Each row was made from one path, in order. Every step used is in the known rows, and no mark comes twice. Write each row's path.
Known rows:
d/w/s: [-0.20 -1.43 -1.60 -2.27 -4.86 -0.10  1.58 -1.10 -2.62  5.29  0.65 -0.31
 -0.14 -0.27  0.97  0.73  0.97 -0.05 -0.24 -0.16 -0.99]
k/d/h/s: [-0.39  0.00 -0.58  3.38  3.02 -0.75  1.46 -2.50 -1.55 -0.33  0.66 -0.15
  0.26  0.62  0.99  0.02  0.07  0.22  0.42  1.34  1.96]
p/r/w/d/h/s: [ 0.20 -0.53 -0.02  3.13 -1.63 -0.37  1.94 -2.40 -1.26 -2.66 -0.01 -0.66
 -0.63 -1.13 -1.45  0.69 -0.25  2.09 -0.50 -0.53 -3.17]
s/h/r/w/d: [ 0.07  0.12  1.34 -0.81 -4.43 -0.74 -3.01  1.05  2.27 -5.35 -2.40  0.46
  0.01 -0.23 -0.64  0.38 -1.60  1.84  0.55 -1.72 -1.79]
h/r/k/d/w: [-0.43  0.78 -0.74 -0.52 -0.34 -2.29  1.13  2.25 -2.08 -0.89 -0.22 -0.22
  0.39  0.02  2.61 -0.22  2.35 -1.96 -0.21  0.65  0.67]
d/w/s/k/f: [ 1.12 -1.27 -0.46 -1.65 -4.19 -0.46  0.25 -0.75  1.50  5.10 -0.52 -0.36
  0.56 -1.31 -4.30 -0.07 -0.11 -1.40 -1.71 -2.88 -2.32]
h/r/w/s: [-0.86 -1.83  0.59 -1.68 -6.09 -0.01  1.85  1.98 -0.30  0.46 -0.19 -0.07
 -0.95  0.46 -1.00 -0.02 -1.02  3.21  0.89  0.05 -0.62]
k/d/w/s/h: [ 0.65  0.13 -0.65 -1.65 -2.77 -2.44 -2.57 -2.35 -1.37  3.45  0.20 -0.25
  1.48 -1.26  3.81  0.35  0.24 -1.10 -0.25  1.19 -3.09]
r/k: [ 0.30  0.52 -0.12 -0.43  1.15  2.45  0.51 -0.57 -2.69  0.78  0.72  0.30
 -0.69  0.51  0.18  0.02  0.51 -0.96  0.37 -0.34  2.78]
k/d/h/r/w: [-0.79 -0.66  0.18 -0.37  0.34 -3.16  1.36  1.40 -0.02 -1.77 -0.35 -0.37
 -0.04 -0.42  1.91 -0.01 -0.13  3.08  0.06  1.94  2.26]
p/r/h/s/k/d/w: [ 0.54  1.37 -0.70  3.87  1.77 -2.73  0.20 -1.29  0.80 -1.94  1.49 -0.21
  0.33 -1.05  3.36 -0.34  2.22 -0.44 -0.75  0.82  0.76]
s/h: [-0.37  0.97  0.06 -0.92 -0.50  1.20 -3.50 -1.02  0.12 -0.92  0.51  0.94
  0.07  0.53  1.19  0.29 -0.98 -0.16  0.29 -0.95  4.48]
h/r: [-1.72 -0.08 -0.27 -1.44 -2.03  1.04  1.36  2.72  0.46 -1.47  0.58  0.70
 -0.94  1.91 -1.06  0.13 -0.48 -0.06  0.98 -1.02  4.55]
s/h/r/k/d/w: [-0.01  1.65  0.00 -0.02  0.95 -2.37 -3.04  2.02 -0.30 -3.02 -1.07  0.10
  1.19 -0.45  3.91 -0.35  1.86 -2.40 -0.02  0.24  0.52]
d/h/s: [-0.64 -0.68 -0.85  3.24  2.63  1.47  1.28 -1.49 -1.08 -0.89  0.10  0.18
 -0.53  1.19 -0.87  0.66  0.40  0.62  0.21 -0.29  3.59]
s/h/r: [-1.29  0.88  0.22 -1.12 -0.49  0.95 -2.94  2.42  2.21 -3.61 -0.34  1.07
 -0.16  1.60  0.15  0.04 -0.86 -0.63  0.74 -1.56  4.54]
w/s: [-0.08 -1.00 -0.35 -2.38 -2.92  1.93  1.50 -1.43 -1.76  4.74  1.40  0.17
 -0.48  0.89 -0.77  0.42 -1.03  0.10  0.62  0.14 -0.62]
r/w/d/h/s/k: [ 1.79 -0.39  0.55  3.97 -1.60 -0.17 -0.26 -2.10  3.79 -3.20 -2.60  0.03
 -0.63 -1.58 -0.91  0.51 -0.67  2.76  0.18 -0.69 -3.46]
r/k/f: [ 0.28 -0.43  0.61 -0.27  1.84  1.91  0.74 -0.72 -3.35  1.36  0.22 -0.27
  0.21  0.53 -5.52 -0.89 -0.14 -1.81 -1.15 -2.89  2.24]
d/w/s/h/r: [-1.02 -0.46 -0.71 -1.97 -3.63 -0.41 -2.15  2.30  1.26  0.37 -0.93  0.25
  0.26  0.52  1.12  0.69  0.51 -0.93  0.01 -0.95 -1.14]
w/d/h/r/k: [ 0.31  0.11 -0.10 -1.02  4.46  2.08  1.18  1.93  0.77 -1.40 -2.17 -0.21
 -0.23  0.39 -1.90  0.39  0.85 -2.28  0.32  0.09 -4.28]

Which path is each row?
[-1.18  0.23 -0.51 -1.09  3.29 -1.25  1.47  1.73  0.56 -0.28  0.36 -0.07
  0.23  0.83  1.28  0.01  0.04 -0.29  0.15  1.66  2.22] : k/d/h/r
[-0.23  0.08 -1.48 -1.10 -3.17 -3.22  1.17 -1.84 -3.04  2.30  1.20 -0.13
  0.32 -0.47  3.56  0.28  1.12 -0.33 -0.22  0.66  2.42] : k/d/w
[-0.85 -2.20  0.05 -1.62 -1.55  0.05  1.71  2.07  0.34  1.28 -0.79 -0.48
 -0.83 -0.15 -0.65  0.48 -0.29  3.32  0.17  1.28 -1.37] : d/h/r/w/s
[ 0.52  1.28  1.24 -1.18  1.74  0.44 -2.58  1.49  0.75 -0.21 -0.54  0.11
  1.31  0.48  1.41 -0.65 -0.47 -2.44  0.81  1.47 -4.23] : w/s/h/r/k/d
[ 1.94 -1.29  1.20  4.08 -0.91 -0.55 -0.16 -2.38  3.26 -2.86 -3.14 -0.52
  0.34 -1.79 -6.78 -0.19 -1.38  1.73 -1.50 -3.32 -4.11] : r/w/d/h/s/k/f
[-0.80  0.21  0.46 -2.09 -1.75  1.68 -2.28  2.21  2.18 -0.20 -0.25  0.72
  0.20  1.34 -0.46  0.20 -1.27 -0.56  0.82 -0.48 -0.80] : w/s/h/r
[-0.33 -0.82  0.29 -2.04 -6.29  0.15  1.81 -0.98 -3.02  3.15  2.56 -0.34
 -0.99 -0.94  0.03 -0.02 -1.10  2.80 -0.06  0.32 -0.95] : p/r/w/s
[ 0.75  0.13  0.41 -0.67 -1.04  0.91 -0.81 -0.35  2.45  1.14  0.16  0.43
  0.07 -0.06 -5.13 -0.64 -1.55 -0.97 -1.17 -3.40  3.43] : s/k/f
[ 0.22 -1.11  0.46 -1.15 -1.64 -0.13  0.26  2.88  4.99  0.51 -1.34 -0.04
 -0.89 -1.17  0.07  0.27 -0.65  3.05  0.07  0.90 -2.08] : d/h/r/w/s/k
[ 0.49  0.68 -0.94 -1.75 -1.60 -1.56  1.85 -1.33 -4.60  5.24  2.35 -1.04
  0.57 -1.60  3.18 -0.33  1.74 -2.57 -0.83  1.89 -4.91] : p/r/k/d/w/s
[-0.10  0.84  0.96 -1.23  1.13  2.72 -2.76  2.49  1.17 -0.59 -0.85  0.41
  0.19  1.03 -0.47 -0.24 -0.25 -1.94  0.91 -0.09 -2.59] : w/s/h/r/k
[ 0.08 -0.06  1.68 -1.15  1.60  2.39 -2.47  2.33  0.48 -0.11 -1.46 -0.21
  1.05  1.06 -6.03 -0.96 -1.04 -2.87 -0.78 -2.56 -3.19] : w/s/h/r/k/f
[ 0.06  2.19  0.08 -0.81  1.54  0.06  1.06 -1.03 -3.79  1.24  3.01 -0.29
  0.10 -0.41  2.42 -0.69  0.33 -2.33 -0.29  1.18  0.81] : p/r/k/d
[ 0.70  1.76  0.66  3.86  3.55 -0.64 -0.05 -1.34  1.57 -2.49  2.15  0.13
  0.25 -0.05  1.70 -0.82  0.38 -0.17  0.15  0.95  1.30] : p/r/h/s/k/d
[ 0.30  0.65  0.12  4.09  5.97  0.27  1.05 -2.13 -2.58 -0.95  0.00 -0.41
  0.48  0.15  1.35 -0.16  1.11 -1.20  0.10  1.62  0.24] : r/k/d/h/s
[-0.89  0.09 -0.42 -0.88  3.55  1.23  1.02 -0.61 -2.65  0.50  2.76 -0.03
 -0.87  0.72  0.41 -0.16  0.52  0.51 -0.26  0.62  3.94] : p/r/h
[ 1.63 -0.45  0.39  3.42  1.93  1.32 -0.02 -2.05  3.87 -1.25 -2.56 -0.16
  0.70 -0.43 -7.40 -0.19 -1.24 -1.60 -1.03 -3.44 -4.09] : w/d/h/s/k/f
[ 1.21  0.19 -0.24 -1.67  2.19 -0.30 -0.05 -1.30  3.12  5.01  0.47 -0.20
  0.58 -1.45  2.23 -0.02 -0.83 -0.48  0.03  2.82 -3.74] : w/s/k/d/h
[ 0.38 -0.56 -0.68  2.82  1.32  1.69  1.41 -2.61 -0.20 -1.14 -1.29 -0.07
 -0.18  0.54 -2.25  0.73 -0.15 -0.32  0.41 -0.67 -2.70] : w/d/h/s
[-0.51 -0.82 -0.01  3.66  3.32  1.71  1.04 -1.70 -2.09 -2.38  0.54  0.30
 -0.66  1.82 -1.07  0.24  0.82  1.55  0.88 -0.28  3.83] : r/h/s
[ 1.75 -0.57  0.58 -0.94 -0.90 -2.14 -0.10 -1.69  2.62  3.94 -0.18 -0.58
  0.42 -2.63  3.11 -0.07 -0.98  2.96 -0.28  2.94 -3.84] : r/w/s/k/d/h
[-0.16  0.11 -0.83 -0.90  3.47 -0.99  0.96 -1.72 -1.59  2.35  1.06 -0.21
  0.37 -0.15  2.27  0.23 -0.17  0.05  0.01  2.14  2.18] : k/d/h
[-1.33 -1.20 -0.14 -0.36 -0.20 -0.76  1.19  2.38  0.51 -2.16 -0.86 -0.22
 -1.10  0.01 -0.01  0.39  0.19  3.26  0.09  0.40  3.74] : d/h/r/w
[ 0.96 -0.31 -0.75 -1.39 -1.54 -1.44  1.46 -1.91 -4.12  5.25  0.56 -0.86
  0.63 -1.21  2.93 -0.12  1.82 -1.66 -0.35  1.83 -4.65] : r/k/d/w/s
[-0.85  0.21 -0.19  3.24  2.98  1.59  1.61 -1.23 -2.42 -2.37  2.34  0.04
 -0.95  1.44 -0.62  0.03  0.98  0.68  0.02 -0.39  3.76] : p/r/h/s
[ 0.00  1.14 -0.11 -0.72  3.16 -1.21 -0.11  2.75  5.29 -0.93 -0.27  0.32
  0.19 -0.14  1.89 -0.08 -0.23 -0.89  0.21  1.49  1.66] : s/k/d/h/r
[-0.85  0.14  1.02 -0.12 -3.44 -0.91 -3.05  2.26  1.54 -4.86 -0.95  0.71
 -0.44  0.27  0.78 -0.05 -1.09  3.05  0.46 -1.29  4.54] : s/h/r/w
[-0.59  1.60  0.82 -0.19  2.28  2.02 -3.27  3.06  1.11 -3.99 -0.92  0.89
 -0.01  1.12  0.43 -0.25  0.08 -1.79  0.63 -1.00  2.72] : s/h/r/k
